Each row was made from one small tree. The marks that hang from a mark follow it in brackets, in the order of their numbers. Every link used is in the known rows. Write each row's tree.
In the rows, zero is written as 128.
Known rows:
Q644(Q491(Q99)): [124  98 101 158  98 155 138 120 137 128 164 122  96 181  72 128 113 116
 132  70 187  90]
Q644(Q491(Q99 Q691) Q697): [146 125 102 140 100 184 125 137 155 141 154 111  92 207 132 165 127 151
 109  72 140 113]
Q691(Q491(Q99(Q297 Q697))): [115 119 111 140 136 155 127 126  82  94 161 104 103 168 143 159 136 119
 117  95 150  62]
Q644(Q491): [134 132  78 156  86 156 104 131 130 126 138 119 106 151  49 141 110 120
 134  59 166  96]
Q236(Q99(Q491)): [134 105 119 144 124 145 151  93 142 132 152 134 132 128 117  97 129 133
 103 128 141  60]
Q297(Q99(Q491) Q644(Q697)): [155  75 153 140 124 178 156 221 155 182 116 126 140 186 133  96 103 156
  86 104 145  93]
Q657(Q236(Q99(Q491))): [112  86  96 161 116 140 132  98 107 122 135 111  97 110  68  77 127 143
 148 111 139 101]
Q99(Q491(Q691) Q697(Q644)): [148 178 117 115 131 195  97 138 104 125 129 131 114 113  93 165 131 139
  88  85  87 114]
Q297(Q99 Q644(Q491(Q691) Q697)): [155  66 102 136 112 175 144 199 143 168 106 112 104 214 118 111 113 142
 105  40 131 113]
Q236(Q99(Q697)): [105 109  95 103 136 125 119  99  87 121 123 129 109 113 124  73 134 113
  96 138 105  85]
Q297(Q99): [132  55 138 140 132  84 158 164 131 136 133 157 110 154 115 102 119 149
 101  76 145 146]
Q691(Q491): [125 150 116 152 118 154 133 144 116 105 147 102 131 157 129 165 129 146
 123  71 137  86]
Q697(Q644(Q491(Q99 Q691))): [146 122 118 148 117 170 133  91 134 142 163 123  88 183 124 137 142 129
 129  63 147 126]
Q99(Q297 Q491(Q691)): [184 118  86 149 135 161 111  87 128 101 136 127 109 115 121 205 145 120
 139 110 127  82]
Q644(Q491(Q691) Q697): [156 155  80 140  90 180  89 146 146 137 128 108 100 175 110 177 123 155
 115  60 119 122]
Q657(Q236(Q99)): [103  81  91 152 124 122 129  90  95 119 125 109  89 112  86  67 136 135
 155 113 130 117]
Q236(Q99(Q297 Q491 Q697(Q644))): [142 109  88 126 134 149  94  72  80 119 138 131 101 101 113  96 138 106
  97 152 126  44]
Q697(Q644(Q491(Q691))): [155 146 102 147 108 168 109 100 130 140 144 119  96 159 104 144 139 131
 133  57 130 135]
Q657(Q236(Q99(Q297 Q491(Q691)))): [131  73  70 162 127 138 121  68  93 107 130 109  81 105  84 104 145 131
 160 105 128  96]

Which tree is each row?
[133  67  77 122 121 171 133 188  98 144  94 116  87 188  68 104 108 113
 105  15 120 104]
Q297(Q99(Q697) Q644(Q491(Q691)))
[127 112  76 133 110 171 128 113 116 111 149 119  77 181  76 160 124 115
 125  32 141 107]
Q644(Q491(Q99(Q697) Q691))
[143 137 100 132 101 216 107 175 138 167 105  86 130 183 118 115 108 119
 129 116 138  83]
Q297(Q644(Q491 Q697))
[127 165  89 108 117 166  73 131  76 122 119 121  91 123  83 132 128 117
 104  82 100 131]
Q99(Q697(Q644(Q491(Q691))))
[112 111  92 141 102 163 118 130 114 121 154 122  89 169  60 125 109 110
 119  73 173  87]
Q644(Q491(Q99(Q697)))
[141  74 118 118 140 176 154 198 113 148 101 125 116 167  96 112 111 129
  91  56 110 101]
Q297(Q99(Q491(Q691) Q697) Q644)
[171 106  65 133 123 181  84 115 104 131 103  94  97 153 142 155 139  95
 150 131 128  80]
Q99(Q297(Q644(Q491(Q691) Q697)))
[137  99  96 132 122 209 154 129 139 149 124  92 110 202 119 129 124 100
 149  72 142  86]
Q297(Q644(Q491(Q99 Q691)))
[126  80 117 129 119 110 115 173  94 136 125 154  86 147  75  91 114 137
  82  58 137 139]
Q297(Q99(Q697(Q644(Q491))))
[138 123 131 152 108 165 123 105 131 148 166 127  97 173 110 114 129 125
 125  88 171 115]
Q697(Q644(Q491(Q99)))
[120 163  97 112 113 163  67 140  74 128 119 124  97 119  75 116 121 112
 101  98 117 119]
Q99(Q697(Q644(Q491)))
[100  97  87 146 117 144 112 109  82 115 126 112  90  96  52  75 124 135
 135 111 126  99]
Q657(Q236(Q99(Q491 Q697)))
[148 113 116 155 111 160 110  93 121 141 163 125  90 169 112 120 135 114
 131 100 176 108]
Q697(Q644(Q491(Q99(Q297))))
[ 94  90  81 134 126 127 107 100  66 113 114 107  82  99  70  61 132 128
 142 116 115 117]
Q657(Q236(Q99(Q697)))
[136 100  78 124 133 143  99  83  84 109 135 132 105  98 105 103 134 105
 101 150 128  37]
Q236(Q99(Q297 Q491 Q697))
